Known rows, with every way that one mark hangs from another
z_918(z_397(z_315(z_407(z_871(z_445 z_615))))): [-0.41  1.29  0.23  3.14 -4.98 -2.72 -0.12  0.01 -1.11 -0.36 -0.27  1.88
 -0.20  1.63  0.89  3.11  1.25  0.49 -0.51  0.52  0.37  3.68  1.46  2.34
 -0.86  2.22]
z_784(z_871): [ 0.08 -0.62 -1.98  0.76 -0.59  0.02  1.45 -0.66  0.29  0.26 -0.31 -2.74
 -0.11  0.00  0.08  0.78  0.26 -1.68 -0.92  0.67 -0.16 -0.08 -0.22  0.59
 -0.15  0.88]
z_784(z_871(z_407 z_615(z_918(z_397(z_315))))): [-0.10  1.24 -0.73  1.23 -1.48  0.29  0.09 -0.86 -0.50 -1.38  0.02  0.76
 -0.34  1.63  2.59  4.19 -0.24 -3.06 -0.25 -0.48  1.36  3.94 -0.33  0.16
 -4.14  4.57]
z_407(z_315): [ 0.49  0.15  0.75  0.30 -2.67 -0.42  0.54 -0.02  0.21  2.82  0.00 -2.55
 -0.19  0.22  0.80 -1.53 -0.10  0.19  0.43 -0.42  0.38  0.62  0.50  0.44
  0.09 -0.66]
z_615(z_871(z_407 z_445)): [-0.85 -1.09  3.49  1.29 -2.99  0.10 -0.15 -0.56  1.42  0.17  0.71 -2.80
  0.00  0.97 -1.70 -0.88  1.75 -0.68 -0.62 -0.17 -1.46  3.56  0.55 -0.32
 -4.10  0.84]
z_445(z_871(z_407(z_315) z_615(z_918(z_397)))): [ 0.47  0.82  3.21  1.30 -0.56 -1.90 -0.09 -0.93  0.63  1.26 -0.31 -1.20
 -0.66  1.08  2.24  0.03 -0.57 -3.79 -0.19 -1.63  0.77  4.29  1.47 -0.80
 -3.96  4.79]
z_315(z_831): [-0.33  1.23 -0.91  0.56 -2.67  0.57  0.56 -0.02  0.86  0.13  0.15  0.33
 -0.19  0.31 -1.05 -0.70  0.60  0.22  0.12 -0.18 -0.04  0.90  0.32  0.05
  1.60 -0.06]
z_407(z_315(z_397 z_831) z_871(z_615)): [ 0.98  1.03  1.07  2.83 -4.13 -0.48  1.56  0.13  0.58  4.07 -1.15 -1.45
 -0.88  0.71  0.56 -0.98 -0.72  1.26  0.09 -0.08  2.32  3.97  0.74 -0.11
 -0.80  1.28]
z_918(z_397(z_315(z_407(z_871(z_445)) z_831)) z_615): [-1.09  1.94 -2.55  3.26 -8.47 -2.34  0.46 -0.33  0.25 -0.20  0.11 -1.01
 -0.31  2.76  0.47  0.52  2.91 -0.34 -0.83 -0.85 -0.89  3.10  0.27  3.07
  3.33 -0.07]
z_831(z_315 z_918): [ 0.69  2.65 -3.39 -0.63  1.06  1.60 -0.45  0.08  0.46 -1.44 -0.69 -0.87
  0.02 -0.01  0.55 -1.43 -1.93  1.41 -1.53 -1.31 -0.31  2.20  2.30 -0.64
 -2.04 -0.68]
z_315(z_397(z_918) z_407): [ 0.92  1.31 -0.62 -0.20  1.32 -2.07 -0.67  0.18 -0.95  0.10 -1.33 -2.31
 -0.24  0.30  4.82 -0.61 -0.32  3.79 -0.76 -1.35  0.90 -0.82 -0.97  0.06
 -3.21  0.15]
z_445(z_871(z_407(z_315(z_831)) z_615)): [ 0.30  0.66  2.26  2.55 -3.30 -0.04  0.80 -0.60  2.37  3.20 -0.10 -5.37
 -0.60  0.09 -1.18 -1.69 -0.66 -2.33 -0.23 -1.45  0.26  4.85  1.43 -1.66
 -3.19  2.96]
z_871(z_407(z_315(z_831(z_918(z_397 z_615)))) z_445): [ 0.16  1.89  0.50  0.54 -5.84  0.40  0.16 -1.09  0.78  2.03 -0.04 -3.23
 -0.41  1.91  0.56 -2.24  3.29 -1.77 -0.63 -2.06 -0.63  3.45  2.49  1.06
  0.51  1.14]
z_397(z_315(z_831) z_918(z_615)): [-0.94  2.74 -2.88  0.43 -5.46 -0.20  0.38  0.07 -0.47  0.61  0.27 -0.43
 -0.59  3.71  2.75  0.45 -1.61  0.82  0.59 -2.00 -0.48  2.78  0.31  1.43
  0.31 -1.14]
z_407(z_315(z_397) z_871(z_445)): [ 0.56 -0.45  0.79  1.82 -3.60 -2.73  1.56 -0.11  0.76  4.00 -0.78 -2.61
 -0.49  1.89  0.96 -2.39  1.08  1.63 -0.71  0.76  0.43  2.27  2.03  1.96
 -0.85 -1.31]
z_615(z_871(z_407 z_445) z_918(z_397(z_315))): [-1.41  1.53  2.12  1.13 -3.98 -1.28 -0.51 -0.69  0.35 -1.75  0.86  1.11
 -0.25  2.98  0.70  0.54  1.61 -1.00 -0.26 -1.11 -0.86  5.10  0.44  1.85
 -4.27  2.15]
z_784(z_871(z_407 z_615)): [ 0.50 -1.40  0.88  1.45 -0.13  1.65  0.60 -0.72  0.59  0.51 -0.25 -3.20
 -0.07 -0.09  0.11  2.13 -0.13 -2.60 -0.69  0.40  0.89  2.19 -0.29 -1.99
 -3.59  3.30]
z_315(z_407 z_831(z_918(z_397 z_615(z_871)))): [ 0.12  2.54  0.08  1.39 -2.64 -0.30 -0.67 -0.78 -0.77 -2.23 -0.90 -1.72
 -0.37 -0.68  0.50 -0.14  1.34 -1.50 -1.25 -3.06 -0.78  2.29 -1.79  0.28
  0.79  2.82]
z_407(z_315(z_397(z_918(z_615(z_871(z_445)))) z_831)): [-0.29  1.55  3.42  1.56 -8.09 -2.14  1.35 -0.28  0.39  4.30 -0.68 -4.51
 -1.27  3.70  2.81 -2.42  0.26  1.28  0.56 -2.21 -1.11  5.24  1.49  2.40
 -2.69 -0.67]
z_784(z_871(z_407 z_615(z_918))): [ 0.60 -1.63  1.48  0.61 -0.49  0.94  0.95 -1.00 -0.20 -0.37 -0.60 -0.84
 -0.14  1.32  2.49  1.59 -1.13 -2.98 -0.67  0.49  0.48  2.77  0.99 -1.67
 -3.46  3.85]
z_918(z_397(z_315) z_615): [-0.47  1.97 -1.53  0.93 -2.26 -0.54 -0.94  0.15 -0.78 -0.68  0.49  0.01
 -0.28  1.37  0.73  2.34  0.48 -1.69  0.81 -1.96  0.71  1.26 -2.54  1.65
  0.71  0.64]
z_407(z_315(z_831)): [ 0.13  1.56 -0.12  0.88 -5.37  0.37  1.17 -0.12  1.12  3.00  0.09 -2.30
 -0.46  0.34 -0.18 -2.50  0.59  0.40  0.53 -0.66  0.16  1.67  1.10  0.75
  1.84 -0.63]
z_831(z_315(z_397(z_918(z_615)))): [ 0.63  2.22 -2.00 -0.06 -0.36  0.20 -0.91  0.64  0.29  0.46 -0.92 -3.31
 -0.69  2.54  4.57 -0.63 -1.88  1.91 -0.33 -2.58  0.72  2.53 -0.79 -0.30
 -3.99 -1.25]

Rows
[ 0.67  1.02  2.53  0.80 -5.68  1.06  0.96 -0.76  0.59  2.91 -0.50 -1.13
 -0.23  1.32  0.24 -2.17  0.22  0.17 -0.13 -0.58 -0.38  5.33  5.40 -0.33
 -2.42  1.83] -> z_871(z_407(z_315(z_831(z_918))) z_445 z_615)
[ 0.07  2.82 -1.78 -0.05 -1.21  0.54 -0.21 -0.63 -0.79 -1.35 -0.62  1.34
 -0.50  0.53  0.13  0.63  1.03 -2.06 -0.54 -2.22  0.02  1.11  0.50  0.78
  2.25  1.81] -> z_315(z_831(z_918(z_397 z_615)))
[ 0.11  2.06  1.75  1.31 -3.79  0.09  0.51 -0.42  1.68  3.22 -0.21 -6.22
 -0.92  1.46  2.13 -2.85  0.71  2.37 -0.60 -2.37  0.94  4.24 -1.59 -1.00
 -5.27  0.54] -> z_615(z_871(z_407(z_315(z_397(z_918) z_831))))
[ 0.17  1.23  3.06 -0.01 -0.12 -0.49 -0.69 -0.22 -1.85 -1.33 -0.61  5.78
 -0.51  1.12  2.73  2.81 -0.55 -1.82  1.00 -0.35  1.15  2.43  1.20  0.34
 -1.00  3.80] -> z_871(z_615(z_918(z_397)))
[ 0.20  2.93 -3.66  1.15 -1.00 -1.05  0.50 -0.84 -0.51 -2.07 -1.07  0.70
 -0.15 -0.25  0.23 -0.28  2.14  1.06 -2.77 -0.61  0.51  0.76  0.59  0.24
  2.85  1.87] -> z_315(z_407(z_871) z_831(z_918(z_397)))
[ 0.10 -0.96  2.14  0.64 -4.56 -0.33  0.37 -0.51  1.62  3.28  0.59 -4.46
  0.06  1.40  0.23 -2.75  2.35  0.26 -0.01  0.11 -0.73  2.23  2.29  0.51
 -1.72 -0.61] -> z_871(z_407(z_315) z_445)
[-0.08  0.70 -3.32  2.05 -1.98 -1.84  0.34  0.07 -0.19 -0.69 -0.13 -2.16
  0.32  0.58  1.04  0.36 -0.33  1.97 -1.47  0.03  0.16  0.78 -0.57  0.65
  0.70 -0.62] -> z_397(z_315(z_407(z_871)))
[-0.53  2.68 -3.03  0.80 -5.94 -0.82  0.09  0.04 -0.68 -0.18 -0.20 -2.52
 -0.27  2.63  4.22 -0.04 -0.89  1.96  0.16 -2.38 -0.67  1.67 -0.56  1.33
  0.69 -0.82] -> z_397(z_315(z_407 z_831) z_918(z_615))
[ 0.51 -0.07 -0.30  0.69 -3.18 -1.59  1.38 -0.96  1.10  4.19 -0.61 -7.36
 -0.65  2.79  4.03 -1.70  1.56  1.18 -1.27 -0.12  0.30  2.22  1.50  1.08
 -5.24  0.17] -> z_784(z_871(z_407(z_315(z_397(z_918))) z_445))
[ 0.66  0.44 -1.35  2.63 -2.18  0.48  0.04  0.48  0.43 -0.44 -0.96 -1.44
  0.00  0.09  1.43  0.43 -1.62  1.65 -1.33 -0.11  0.83  3.77  0.50 -1.59
 -1.68  1.06] -> z_831(z_315(z_407(z_871(z_615))))
[ 0.56  0.89  1.70  2.08 -6.67 -0.31  1.96 -0.81  1.17  4.73 -0.91 -5.52
 -1.04  2.96  3.51 -0.83  0.86  0.94 -0.25 -0.17  0.73  5.30  2.83  0.57
 -5.49  2.04] -> z_784(z_871(z_407(z_315(z_397(z_918) z_831)) z_445 z_615))
[ 0.49 -0.06 -1.30  1.02 -6.91  0.82  2.35 -1.65  1.37  3.10 -0.48 -7.42
 -0.30  2.06  0.94 -2.82  1.36 -2.67 -1.53 -0.89 -1.84  3.58  3.50  0.99
 -0.12  0.44] -> z_784(z_871(z_407(z_315(z_831(z_918(z_615)))) z_445))
[ 0.21  3.01 -4.98  1.04  0.26 -1.91 -0.21 -0.54 -1.37 -2.63 -0.74  0.60
  0.15  0.35  1.38  1.22  0.29  1.31 -2.63 -1.07  0.51  0.87 -0.02  1.24
  0.42  1.32] -> z_831(z_918(z_397(z_315(z_407(z_871)))))
[-0.99  0.73  1.14  1.38 -6.90 -2.80 -0.12 -0.11 -1.03 -0.03 -0.09 -3.20
 -0.24  3.41  3.83  0.35 -1.01  1.30 -0.08 -2.00 -2.45  3.80  0.65  2.74
 -2.73 -0.56] -> z_397(z_315(z_407) z_918(z_615(z_871(z_445))))
[-0.49  3.93  0.44  1.06 -4.35 -0.29  0.11  0.01 -0.92 -1.27 -0.10  6.00
 -0.66  1.94  1.69  2.60 -0.98 -0.82  1.42 -1.04  1.24  4.54  1.35  1.46
 -0.50  3.14] -> z_871(z_615(z_918(z_397(z_315(z_831)))))
[-0.21  0.91 -0.13  1.66 -7.53 -2.47  2.18 -0.42  0.34  4.65 -0.96 -3.10
 -1.06  5.06  3.80 -2.38  0.55  1.63 -0.36 -0.58 -0.34  3.88  2.75  2.50
  0.46 -1.74] -> z_407(z_315(z_397(z_918(z_615)) z_831) z_871(z_445))
[-0.35  1.88  0.79  1.49  0.83 -1.80 -0.91 -0.66  0.47 -1.75  0.03  1.16
 -0.54  1.46  1.27  2.39 -1.43 -3.37 -0.33 -1.81  0.64  4.64  0.48 -0.14
 -5.42  4.67] -> z_445(z_871(z_407 z_615(z_918(z_397(z_315)))))
[-0.34  1.37  2.36  2.44 -6.24  1.38 -0.09 -0.71  1.62  1.97  0.77 -5.78
 -0.66  0.66 -0.53 -1.01  3.26 -2.91  0.10 -2.91  0.54  4.09 -3.81 -0.61
 -0.39  1.98] -> z_918(z_397 z_615(z_871(z_407(z_315(z_831)))))
[-0.22  2.08  1.51  1.58 -5.63 -1.40 -0.20 -0.85 -0.62 -1.47 -0.81 -1.32
 -0.38  0.52  0.30 -0.59  2.34 -1.20 -1.17 -2.39 -2.14  3.52  1.33  1.77
  0.61  2.14] -> z_315(z_407 z_831(z_918(z_397 z_615(z_871(z_445)))))
[ 0.20 -0.87  2.94  0.78  2.09 -1.10 -0.14 -0.79  0.67 -0.93 -0.54 -0.12
 -0.29  1.06  1.40 -0.27 -2.45 -2.95 -0.61 -0.75 -0.26  3.79  1.89 -1.91
 -4.90  3.73] -> z_445(z_871(z_407 z_615(z_918)))
[ 0.75  1.80  0.53  0.84 -0.92  0.14  0.36 -0.35 -0.07 -0.52 -1.32 -2.45
 -0.64 -0.12  0.12 -1.52 -1.34 -0.39 -0.86 -2.82 -0.25  3.06 -0.82 -0.46
 -2.17  1.35] -> z_315(z_397 z_831(z_918(z_615(z_871))))
[-0.43  2.07 -3.42  2.14 -1.94 -2.20 -0.09 -0.08 -0.43 -1.23 -0.05 -0.29
  0.04  0.32  1.02  1.78  1.61  0.98 -1.54 -0.40  0.99  0.76 -2.12  1.49
  1.08  0.86] -> z_918(z_397(z_315(z_407(z_871))))
